Each row was made from one small tree. Brackets hold a mark, then the marks that hang from it, in alphabetical order. Every link used is in the known rows. Write each row's tree.
(in the rows, 128 means zero)
Known rows:
{V N}: [122 106 153 122 104 118 146 105 133 109 136 102  96 136 138 116 133 104
 135 103 109 131 117 153 129]
{K S}: [149 129 131 134 141 142 150 121 139 131 146 157 160 145 142 132 128 133
 117 124 131 119 106 135 114]
{P {U R Z}}: [164 122 173 144 152 134 145 148 194 174 153 133 138 122 124 111 123 135
  90 155 146 127 121  76 137]
{J Q}: [143 124 142 130 163 158 129 120 125 119 128 113 120 113 104 139 113 144
 131 132 161 166 132 124 103]
{J {Q T}}: [127 155 150 124 147 152 135 139 139 133 108  92  93 113 100 136 123 141
 136 169 168 190 143 120  90]
{M {Z L}}: [129 136 131 159 148 152 115 161 123 117 133 164 122  90 106 121 135 131
 111  79 167 142 133 119 125]
{T Q}: [167 114 122 104 139 123 126 110  98 128 127 101 123 102 134 138 152 141
 131 145 157 149 140 139  98]
{H L}: [121 136 108 160 154 145 146 148 115 119 104 119 112 140  92 109 102 135
 143 151 137 131 144 134  97]
{U R Z}: [153 114 165 141 129 108 154 147 180 165 145 145 149 114 111 120 144 146
 109 156 143 133 116  78 156]
{K S {X {V N}}}: [139 103 144 153 159 149 174 110 142 134 179 125 167 213 173 125 101  88
 117 120 122 149  87 155  62]
{A {N V}}: [115 103 126 140 100 141 119 144 130 175 128 133 155 149 146 120 144 131
 139  99 132 166 142 128 147]
{V {N {M {Q T} {Z L}}}}: [126 108 184 155 140 143 166 161 133 137 123 128  77  90 119 125 143 120
 161  97 162 173 116 122  86]
{P {U Z}}: [154 112 150 125 158 155 122 140 166 155 147 124 131 116 139 107 121 125
  94 141 145 110 118  89 124]
{A {N {M {Q T} {Z L}} V}}: [118 106 159 173 137 164 141 197 130 201 117 161 134 102 125 125 158 147
 164  95 186 206 140  98 105]
{X {V {N {M Z}}}}: [145 101 147 141 134 136 135 112 151 148 149 106 114 146 157 108 133  85
 132 118 110 160 135 138 103]
{Z {M N {Q T}}}: [124 119 160 193 148 131 153 176 140 157 103 107 133  71 130 137 135 134
 153 140 197 173  77 145  65]
{X V}: [131 134 123 149 141 136 119  99 135 146 135 102 138 161 149 120 115 109
 115 145 116 142 135 142 104]
{P {U R {Z {M N Q}}}}: [171  89 192 200 178 140 162 173 194 188 143 134 162  72 131 119 123 143
 107 140 198 147  67  90  98]
{M {N V} {Q T} {Z L}}: [128 120 162 193 165 130 115 237 139 170 127 175 101  96 109 139 141 108
 137 100 208 223 117 111  71]
{V {N M}}: [136  84 161 117 107 125 161 113 143 130 150 115 103 125 143 112 145 112
 153 109 106 116 115 141 127]
{M N Q Z}: [155 109 138 188 166 126 123 208 140 133 110 172 127  82 135 153 126  97
 131 113 202 224  98 110  79]
{V {N {M Q Z}}}: [146  86 169 138 144 133 154 147 133 136 132 137  99 105 138 134 137 110
 161  98 142 176 111 119 101]
{P {U R {Z L {M N}}}}: [160  96 191 209 158 154 162 164 199 175 163 141 159  64 116  94 135 151
  88 108 195 102  74 104 118]
{U R {Z L M}}: [141  99 183 186 144 140 169 137 165 166 152 142 169  60  95 103 151 183
 111 107 171  87  84 101 150]
{X {V {N {M {Z L}}}}}: [140 100 157 163 139 151 141 110 141 139 156 115 113 132 145 101 134  97
 126  93 124 139 127 144 100]
{M {N V} Q}: [143  80 150 171 160 113 121 184 130 168 140 163 132 133 140 148 123 110
 144 116 164 187  99 128  91]
{A {N {M Q}}}: [132  91 144 170 128 160 162 141 126 164 103 131 158 100 148 133 142 146
 165 118 169 177 112 111 109]

Which tree is each row?
[135  72 155 186 164 128 132 172 127 180 140 143 158  96 136 141 130 136
 151  97 173 154  76 143  88] => {Z {M {N V} Q}}
[130 140 156 208 161 138 135 225 141 136 101 160 100  67 110 140 138 109
 132 113 229 224 103 117  61] => {M N {Q T} {Z L}}
[128 102 181 130 124 125 176 134 136 146 121  98  81 119 137 130 139 116
 175 137 133 161 111 131  87] => {V {N {M {Q T}}}}
[160  88 175 184 132 112 164 168 193 178 147 141 173  68 119 111 154 145
 113 138 176 133  73 101 138] => {U R {Z {M N}}}
[132 101 164 122 154 122 144 172 129 207 139 141 114 142 126 139 138 139
 175 153 131 163 137  99  94] => {N {M {Q T}} V}
[140  77 176 137 136 130 170 118 127 137 136 117 101 121 144 131 133 121
 166 110 127 141  99 135 100] => {V {N {M Q}}}
[123 101 162 180 151 121 138 188 138 189 121 123 134  96 129 137 137 129
 159 130 178 176  88 143  76] => {Z {M {N V} {Q T}}}
[162 103 193 177 182 149 161 146 179 192 141 124 159  86 120 121 117 162
 111 142 178 130  88  84 110] => {P {U R {Z {M Q}}}}
[114  99 176 210 162 143 146 188 126 179 132 138 132  75 113 128 140 148
 153  90 198 147  78 149  74] => {Z L {M {N V} {Q T}}}
[138  84 179 159 151 150 161 146 123 127 138 146  97  88 126 127 138 124
 156  70 158 154 105 125  97] => {V {N {M Q {Z L}}}}
[137  90 153 198 162 136 147 159 129 147 115 130 155  69 136 141 128 134
 148 109 189 153  64 147  79] => {Z {M N Q}}
[124 107 148 151 131 147 132 200 139 211 110 150 136 116 137 132 153 132
 169 124 169 229 147  91 107] => {A {N {M {Q T} Z} V}}
[143  92 158 120 118 127 144 143 146 132 145 132 100 111 138 114 148 104
 146  98 120 148 125 124 124] => {V {N {M Z}}}
[143  87 154 200 179 135 110 217 127 159 144 199 129  97 119 142 130 115
 129  66 201 199 104 113  85] => {M {N V} Q {Z L}}
[133 109 174 133 133 127 159 163 143 148 116 118  81 104 131 131 143 106
 165 127 148 195 122 116  88] => {V {N {M {Q T} Z}}}
[118 159 156 175 167 149 133 186 119 134  97 146  98  83  97 142 130 135
 138 113 200 199 127 107  78] => {M {Q T} {Z L}}
[139  94 151 140 124 133 151  87 144 148 153  89 115 158 162 107 129  94
 137 130  96 132 124 152 103] => {X {V {N M}}}
[136  91 166 141 125 144 152 141 138 122 152 142 100  95 127 108 148 115
 141  69 134 127 119 131 123] => {V {N {M {Z L}}}}
[111 133 160 163 155 140 151 144 121 160  95  94 130  84 118 140 129 153
 161 142 171 154  97 132  82] => {Z {M {Q T}}}
[134 129 163 164 167 155 151 186 125 157 115 155 108  76 104 136 142 143
 157 121 188 175 125  95  81] => {N {M {Q T} {Z L}}}
[118  97 154 149 121 144 149 170 135 211 114 129 137 131 144 131 152 143
 176 134 153 199 138 107 106] => {A {N {M {Q T}} V}}
[128  70 170 216 172 152 142 169 115 168 150 157 156  71 120 128 131 154
 148  61 193 128  66 152  83] => {Z L {M {N V} Q}}
[128  88 166 229 168 158 158 157 116 133 126 143 152  45 120 131 128 155
 142  68 211 125  55 156  75] => {Z L {M N Q}}
[135 121 150 169 157 111 108 240 150 183 115 164 104 116 125 151 137  91
 140 137 192 249 126 106  74] => {M {N V} {Q T} Z}
[144  71 157 126 168 130 137 158 118 197 157 162 137 140 132 143 130 147
 167 124 127 140 125 101 109] => {N {M Q} V}
[141 117 133 190 141 141 118 196 147 115 137 179 127  72 117 121 141 105
 107  77 193 168 107 127 108] => {M N {Z L}}
